Every row comes from one small tree of marks. The marks that hang from a mark follow it in brackets, in the order of their numbers. Every link used is in the known rows. Which tree was each row made from?
Known rows
Z_620{Z_980{Z_150{Z_248{Z_460}}}}: [-11   4 -10  -5   5   7   4  -1   4  -4  -1   9  -2  -5 -30  -3  -1   4
  -4  -4 -20  -4   5 -12   1   6  10  -3  -1 -11   2   6 -11   1  -4   4
  -4  -4  -8   2   1   0  -9  11  11   2  24  -5  -3  -4]
Z_105{Z_248{Z_460{Z_133 Z_258} Z_588}}: [-11 -24   5 -18   1  -9  -6  25 -22   5  -3   4  27   4  40  -9  21 -22
 -11   8  -8  -8  -8   7   5  -3  10 -10 -24  -1   0 -11  -7  13  -3   5
   5  -7  -4   3   8  12   1  -3  -3  -3 -28  -2   1   6]
Z_248{Z_105 Z_460 Z_588}: [-11  14  -1 -10  12 -11  -4   8 -11  -5  18   4   6  -3  21   3  -7 -13
  -5  10   6 -15  -8   2   1   6  -5  -4   6   6   2  -7  -9  -1   2  -3
  -2  13   6  -2 -10  13   3  19   0   8   2  -4  -3 -13]
Z_481{Z_460{Z_133 Z_258{Z_588{Z_248}}}}: [ 19 -19  -7  11  -6   5 -14  -3 -11  13  -6  -5   0   6  31   4   6   8
 -21 -14  25  -5   2  13  -8 -18 -16  -6   1   8   4  -1  12  -2  -6  -2
  13 -23   6  -7   7   0   3 -25   3 -14 -11   5   1  22]
Z_105{Z_248{Z_588{Z_258{Z_460{Z_133}}}} Z_758}: [-15 -18   6 -19  -3  -4   6 -12  -1   0  -8  -4   1   6  28  13  18 -10
  23  14   9   9   1  -8  18  10  11   7   8   5  -4 -28  -3  12  -7   2
   7  -7  -8   4  10 -11  -4 -17   2   0 -23   6  10   3]
Z_588{Z_258}: [  5  15   0   9  -6  -1   5  -1  15  -5   1 -12  -6   2 -23   1 -11  -1
  13  18   3   2  -6  -4   8   1  11  12  43   2   8 -11   8  -7  -9  -8
  -9   2   8  -4  -6 -22 -20   6   3   4  25   9  -7 -12]
Z_724{Z_980{Z_150{Z_248{Z_105 Z_588}} Z_620}}: [-11  36  28  13  11 -10  12  -1  37 -13   6   9  -4  -9 -18  -3  -6   0
 -22 -11 -18  12   7   2  -7   7   5  -6 -15  -9   1  18  -9  -7   3  -3
   7  -5  -4  -3  -8  13  11   7  -9  13  14  -3   3  -3]
Z_724{Z_980{Z_150 Z_620}}: [ -8  32  22  25   0  -9  18   5  39  -6 -17   2  -2  -8 -56 -10  -7   7
  -2   9  -7  10   3   3 -14   1  18   2  18 -13   8   4   6 -10   5  -2
   7  -7   4   5 -13 -10  -2  12   2   6  19   8  -8  -9]
Z_980{Z_150{Z_248{Z_460{Z_258}}} Z_620}: [  7   0  -2   3  -9  -6  -1   6  20  -4  -5  10   9  -7 -31  -1  -7   9
 -11 -16 -25   7   3  13  -8   0  19  -4 -26 -10  -1  31   2  -7   3   4
  -6 -13  -1   2   4  18  10   5 -12  -3   6  -4  -1  -2]
Z_481{Z_460{Z_133 Z_258{Z_588{Z_248{Z_105}}}}}: [ 21  -8  -7  10   3   4 -11  -3 -14   8   4  -6  -5   9  54   7   2  11
 -21 -20  23  -9   2  17 -13 -17 -27  -8 -15  11  -2   5   8  -1   6  -3
  11 -14   5  -6   6  12  10 -22 -14 -12  -8  -1   3  23]
Z_150{Z_980{Z_620}}: [  5  23  13   7  -9   1   4   8  32  10  -2   0 -14  -4 -61  -3  -7   1
  12   9   0  29   1  -2  -7   1  16   6  20  -6  -3  10   1  -6   0   0
  -9  18  -5   4  -6 -16  -9   9  19  17  11   2  -2 -11]
Z_248{Z_460{Z_133 Z_258}}: [  2 -22 -14  -8  -2   2  -7  22 -21   8  -9   2  14   2  12  -6  -5  -5
   1  12  -4 -11  -7  11  -5  -8   1  -3 -10   0   4  -9   2   3   2   3
  -6   6  -1   2  -4   1  -1   4  -7  -7 -16  -2  -6  -1]
Z_460{Z_133 Z_258{Z_588{Z_248{Z_105{Z_758}}}}}: [ 18 -16  -8  -1   4   6  -3  -6 -14  -5   3 -12   4  -1  54   9  11   7
  -7 -24  12   3   1   3   4   0 -24  -2 -26  13   3   0   3   6  -2  -5
  17  -6  -6   0   6   7  14 -13  -6  -4 -19  -1   6  12]
Z_724{Z_980{Z_620}}: [ -3  28  17  24  -1  -6  11   6  26   3 -13  -5   3  -7 -50 -15  -5  -4
  -9  17  -2  11  -1 -11 -11  -1  20   4  26 -10   5  -7  10  -3   2  -3
   0   0   8   4 -15 -22  -8  11   5   7  17   4  -9  -9]
Z_105{Z_248{Z_460{Z_258}} Z_758}: [ -6  -9  -5 -16  -7  -5   7  10 -34  -4 -15 -15  29   0  -8 -15  20 -16
   3   6 -15   0  -7 -11  11  10  12   0 -13  -5  -9 -12   7  16   7   6
   3  -4   4  12   8   3   4  10   2  -1 -11  -6   2   3]
Z_758{Z_105}: [ -5  13  10   8   2   1   6   7 -15  -5  -8  -7   4  -2 -31 -16 -11  -3
  29  14  -1 -11  -9 -16   7   3  -8  12  31   2   5   1  11 -10   8  -5
  -4  29   7   1 -11  -9  -8   8  21   9   5   6  -7 -15]
Z_150{Z_248{Z_460} Z_980{Z_620}}: [ -5   8   2  -4 -10   8  -4  -3  15  10  11  10 -12  -5 -55  -7  -2   3
  -8  -1 -12  23   4  -6  -4   6  16   1 -12 -10 -13  22 -12   2  -5   7
 -18  14  -5   1   0  -5  -2  12  13   7  11 -11   3  -4]
Z_620{Z_980{Z_150}}: [ -4  20   1   8   3  -1  12  10  19  -6 -12   0  -5  -4 -40   0  -7   2
  18   7  -6   1   2  -7  -2   0  11   2  34  -8  11  -5   0  -8   1  -4
   6   2  -6   5  -5  -7 -18   9  15  13  26   9  -8 -11]
Z_460{Z_133 Z_258}: [ 13 -12  -1   1  -4   3  -3  20  -9   6 -15  -7   2   3   5  -6 -11  -5
  10  11  -6  -5  -5   9  -1 -11  -2   0  10  -1   9 -11   8  -1   3  -1
  -2  12  -5  -1  -4  -5  -4  -3  -4   3 -14   4  -5  -7]
Z_481{Z_460{Z_133 Z_258{Z_588{Z_248{Z_105{Z_758}}}}}}: [ 13 -13 -13   1   3   7  -5  -7 -26  -2  -3 -14   0   7  50  11   5   9
 -14 -24  19   2   4  11  -2  -4 -27  -5 -29  13  -8   2   7   6   6  -1
  19 -10   0  -1  10  11  20 -20  -6  -7 -17  -5   7  26]
Z_258{Z_460}: [  9   2  -3   3  -7  -6  -2 -16  -6  13  -9  -3 -14  -4 -35   1 -15  -4
  26  22  14 -13  -2  -9  -1  -6   0   9  50  -1   6 -18  13  -6   8  -1
  -8  10   7  -1 -10 -16  -8   1   2   1   3  11  -2 -20]
Z_758{Z_105{Z_248{Z_460 Z_588{Z_258}}}}: [-30   0  11  -6   4 -10   3   6  -1  -9   6   3  27   4  15  -8  22 -12
  -1  10  -4  -7  -9 -15  14  10  15   5   1   3  -6   1  -5   1 -10   0
   2  -6  12   3   8   4 -14   4  10  -3   1   2  -2   3]
Z_724{Z_980{Z_150{Z_248} Z_620}}: [ -4  25  24  21  -1  -1  13  -6  31  -7 -11   3  -6  -8 -59 -14  -6   8
 -10  -1 -20  15   8  -3  -7   4  14   1   4 -16   2  13   2  -7   3   1
   0  -4  -1   2  -8  -8   2   7  -1   6  22   0  -2  -5]
Z_150{Z_248{Z_105} Z_980}: [  7  24  10  -8   1  12   2  -8  -8   3  13  -2 -32   3 -36  -7 -13   0
  10  -3 -12  11   2  -7   3   7 -18   3   6  -3 -10   8 -11  -1   5   1
 -14  32  -7  -4  -4  -3   0  13   6  17  11 -11   7  -9]
Z_105{Z_248{Z_460}}: [ -9   4   8  -4  -3  -3   1   1 -22   1   0  -3  15  -1 -16 -19  17 -14
   8  14  -1 -10  -8 -15   8   2  10   1   9  -6   0 -12   4  10   3   3
  -6   8   9   8  -5  -7  -7  14   9   0   7  -1  -3  -5]
Z_460{Z_133 Z_258{Z_588{Z_248}}}: [ 22 -21  -4   9  -5   4 -11  -2   1   6   0  -4   3  -1  34   4  12   5
 -12 -12  18  -6  -2   6  -1 -13 -15  -4   4   9  13  -3   8  -1 -12  -5
  13 -19   1  -4   5  -6  -3 -17   2 -11 -12  11   0   8]
Z_588{Z_248{Z_105} Z_258{Z_460}}: [ 11   8  -5   8  -1  -1   0 -41  12   4  13  -5 -13  -2  26  13 -12  14
   6   5  20  -2  -2 -10  -2  -3 -15   8  22  13   1  -8   5  -5   0  -6
   0 -11  15  -3  -2  -6 -12  -9 -22  -2  13   6   0  -7]

Write each row's tree
[ 14 -33 -16  -5  -5   6 -14   7  -9   9   3   5   0   4  10   0   8  -1
 -15 -13   0 -12   4   9   0  -8  -3  -7 -18  -2   1   4  -1   3 -10   4
 -11 -10  -5  -6   6   1   8  -5   1 -19  -9  -2   4   9] -> Z_150{Z_248{Z_460{Z_133 Z_258{Z_588}}}}
[ 22 -16  -6   8  -6  -2  -6  20   6   8  -9  -4  -1   6   5   4   3  -3
   5  -5   9  -8   1  12  -2 -13  -3  -3  18   1  13  -7  10  -4  -3  -4
  -2  -5  -2  -3   0  -7   0  -5   6  -8 -10  11  -1   2] -> Z_460{Z_133 Z_258{Z_588}}
[-15  -2  -1  -8   2  -3  -3  -7  18 -15  15   8   1  -1  -3  11   0   0
 -15  -2 -13  -4   2   8  11  12  11  -1   2   0   5  10 -13  -7 -18  -2
  -2 -20   0  -9   4   8  -6   5   0  -2  15   0   1  -4] -> Z_980{Z_150{Z_248{Z_460 Z_588{Z_258}}}}
[ -4 -14 -10 -15  10  -8  -7  26 -16   3   8   8  14   4  58   5  -6 -12
 -13   3  -3 -12  -7  16  -6  -4  -7 -10 -26   6   1  -4 -11   4   4  -1
   2   5  -3  -2  -2  23   8   2 -18   1 -26  -7  -2  -1] -> Z_248{Z_105 Z_460{Z_133 Z_258} Z_588}
[-34 -17  12  -8   6  -2   2  15  -5  -9   5   8  25   7  40  -9  23  -9
   3  10  -2  -5  -8  -8  13   6   9   4 -17   4  -5  -1 -12   6 -10   2
   3   2   1   3   8   3  -9  -6   9  -5 -15  -1  -1  11] -> Z_758{Z_105{Z_248{Z_460{Z_133} Z_588{Z_258}}}}
[  2  18   7   7  -1 -13   4 -23  56  -7  17  16 -20  -5  -1  26 -14  12
   2 -16  -1  13  12  11  -3   2  12   1  -4   1  -3  24  -4 -15   1  -3
  -3 -18  -1  -8   4  17   7  -9 -18   1  12   5   8  -8] -> Z_980{Z_150{Z_248{Z_105 Z_588{Z_258{Z_460}}}} Z_620}
[ 16 -13 -10   9  -5   1  -9  18 -10  15 -14  -6  -6  13   3   3  -3   0
  -1  -4  17  -9   4  19  -9 -17  -4  -4  18   1   2  -6  16  -5   4   0
   0 -10   4  -5   5  -2   5 -15   4 -13  -7   6   1  17] -> Z_481{Z_460{Z_133 Z_258{Z_588}}}
[  7   9  -8  -7  -6   1  -1   9  15  11  13   8  -6   1 -25   0  -5   5
 -17 -16 -21  22   3   6 -14   1   5  -6 -43  -7 -21  33 -13   1   9   7
 -16   7  -4   0   7  19   9  12 -17   6   0 -17   4  -1] -> Z_150{Z_248{Z_105 Z_460{Z_258}} Z_980{Z_620}}
[-24  -8 -14 -18  12   2   2   8  -7 -17  15  -3  10   5  57  19  -1  -6
  -2   3  -1   4  -3   7  11  15   0   2 -22  11  -6 -12 -16   7  -7  -3
   2   5  -6   0   0   7   5   5  -3   3 -12  -9   2   4] -> Z_248{Z_105{Z_758} Z_460{Z_133} Z_588{Z_258}}
[ -7  16  -2  -4   3   2   8 -10   4 -22   6   5   0 -10 -17   2  -5  11
   5 -20 -20  12   6   1   3  20   4   2 -45  -5 -11  28  -3   1  12   4
  -6  14  -8   8  -3  20  25  14  -5   6   9 -17   5  -2] -> Z_980{Z_150{Z_248{Z_105{Z_758} Z_460}} Z_620}
[-13  30  23   3  16  -5  11  -3   7 -15   5   4  -5  -4 -14  -7  -7  -6
 -20  -4 -17  -4   6  -1   0  10 -14  -8  -2  -6   4   2 -13  -5   3  -2
   7   1  -3  -6  -9  10   9   9  -6  11  10  -1   4  -5] -> Z_724{Z_980{Z_150{Z_248{Z_105 Z_588}}}}
[-10  -3  -5 -19   2  18   3   0  -5  -2  12   7 -13   1  -8   0  -1   8
   2 -12 -17  32   7   3  -1  17   0   1 -60  -4 -24  20 -20  12   4  10
 -11  34 -22   8   3   5  17   7   4  11 -14 -25   9   8] -> Z_150{Z_248{Z_105{Z_758} Z_460{Z_133}} Z_980{Z_620}}
[ -8  -5   5  -3  -2  -8   4  17 -31   2 -14  -2  33   3  -6 -23  16 -11
   8   5 -15 -15 -10 -14   4   0   5   2 -15  -4  -9   7   8   6  12   4
   0   6  13   9   8  12  -1   8   2  -4 -12  -2  -4   2] -> Z_758{Z_105{Z_248{Z_460{Z_258}}}}
[-18 -18   3 -18   1   8   4   7 -39  -7  -9  -6  17   2  10 -14  21 -11
  18  11  -6   0  -6 -14  15  13   3   4 -19  -3  -6 -20  -1  20   3   7
   1  20  -8  14   1  -6   5   5  14  -1 -16  -9   4   6] -> Z_105{Z_248{Z_460{Z_133}} Z_758}
[  5 -12  -7   4   9   7 -12 -13 -14   0  24   7   1  -2  58   5  11  12
 -12 -13  27 -15  -2   3  -5  -3 -27  -6 -21  13   6   2  -5   5  -6  -2
   2  -1   0   0  -4   3   6  -3  -2 -13  -3  -2  -1  11] -> Z_258{Z_588{Z_248{Z_105 Z_460{Z_133}}}}
[-14 -15 -10  -7   8  15   1   7  -3  -3  -1  15  -5  -2  -6  -2  -2   8
   4  -3 -17  -4   5  -3   0   1   6  -5 -19 -10   2   4 -15   5  -6   7
  -2   6 -18   3   1   0  -4   1  11  -2   7  -7  -2   4] -> Z_620{Z_980{Z_150{Z_248{Z_460{Z_133}}}}}
[  0   3  -2  -2  -5 -12  -2 -13  23   6   3   0  -9   0  -6  18  -6  -7
   9  20  17  -4   0  -2   5  -3  12   7  51   6   8 -21   3 -10  -9  -6
  -3 -17  10  -9   0 -13 -16  -6  -2   0   5  16   0 -14] -> Z_248{Z_588{Z_258{Z_460}}}
[ 20   4 -11  12  -9  -7  -6  11  -4  12 -12 -12  -4   9 -24   3  -3  -3
  -8  -5  17 -10   4  11  -8 -14   2  -2  36  -1   1  -4  20  -9   6  -3
   0 -17  15  -7   3  -2   2  -5   7  -9   9   9  -1   9] -> Z_481{Z_460{Z_258{Z_588}}}
[ 12 -16 -11   0   3   6  -5 -36 -13   2   6  -3 -14  -4  38  17   7  13
  13 -14  33  -6   6  -8   2   2 -29   3  -7  15   0 -13   5   6   3  -2
  11   1  -6   1   0  -5  14 -16   0  -8 -19   3  10   7] -> Z_258{Z_460{Z_133} Z_588{Z_248{Z_105{Z_758}}}}
[  0  14   2   2   3   7   9  -1  12  -7  -8   2 -12  -5 -40  -2  -7   3
  11  -5 -19   3   6 -13   6   3   7   1  20 -11   7   4  -3  -4  -5   1
   1   4 -11   1   0  -6 -11   6  15  12  27   3  -1  -9] -> Z_620{Z_980{Z_150{Z_248}}}
[  8  -1  -3   7  -9  -1  -3 -39  11   6   5  -6 -11  -3   4  11  -5  11
   5  12  22  -1  -2 -13   2  -5  -3  11  38   9   7 -12   9  -7 -10  -4
   2 -21  14  -6   0 -19 -20 -15 -12  -6  11  13  -3  -9] -> Z_588{Z_248 Z_258{Z_460}}
[  6  -8  -5   5   0   6  -2 -34   4   4  11   2 -15   2  48  13 -11  17
   9   4  23  -3  -1  -2  -4  -6 -21   7   1  15   1 -10   1   0  -1  -3
   1  -3   2  -3  -2  -7  -8 -18 -25  -6  -2   4   0  -1] -> Z_588{Z_248{Z_105} Z_258{Z_460{Z_133}}}
[  7  -8  -7   0  -4   3  -4  18 -25  12 -21  -7  -3  10   1  -7 -16  -2
   4  11   3  -5  -3  15  -7 -15  -4  -1  10  -3  -1  -9  13  -2  11   2
  -1   6   2  -2  -1   0   2 -10  -5   0 -12   0  -4   7] -> Z_481{Z_460{Z_133 Z_258}}
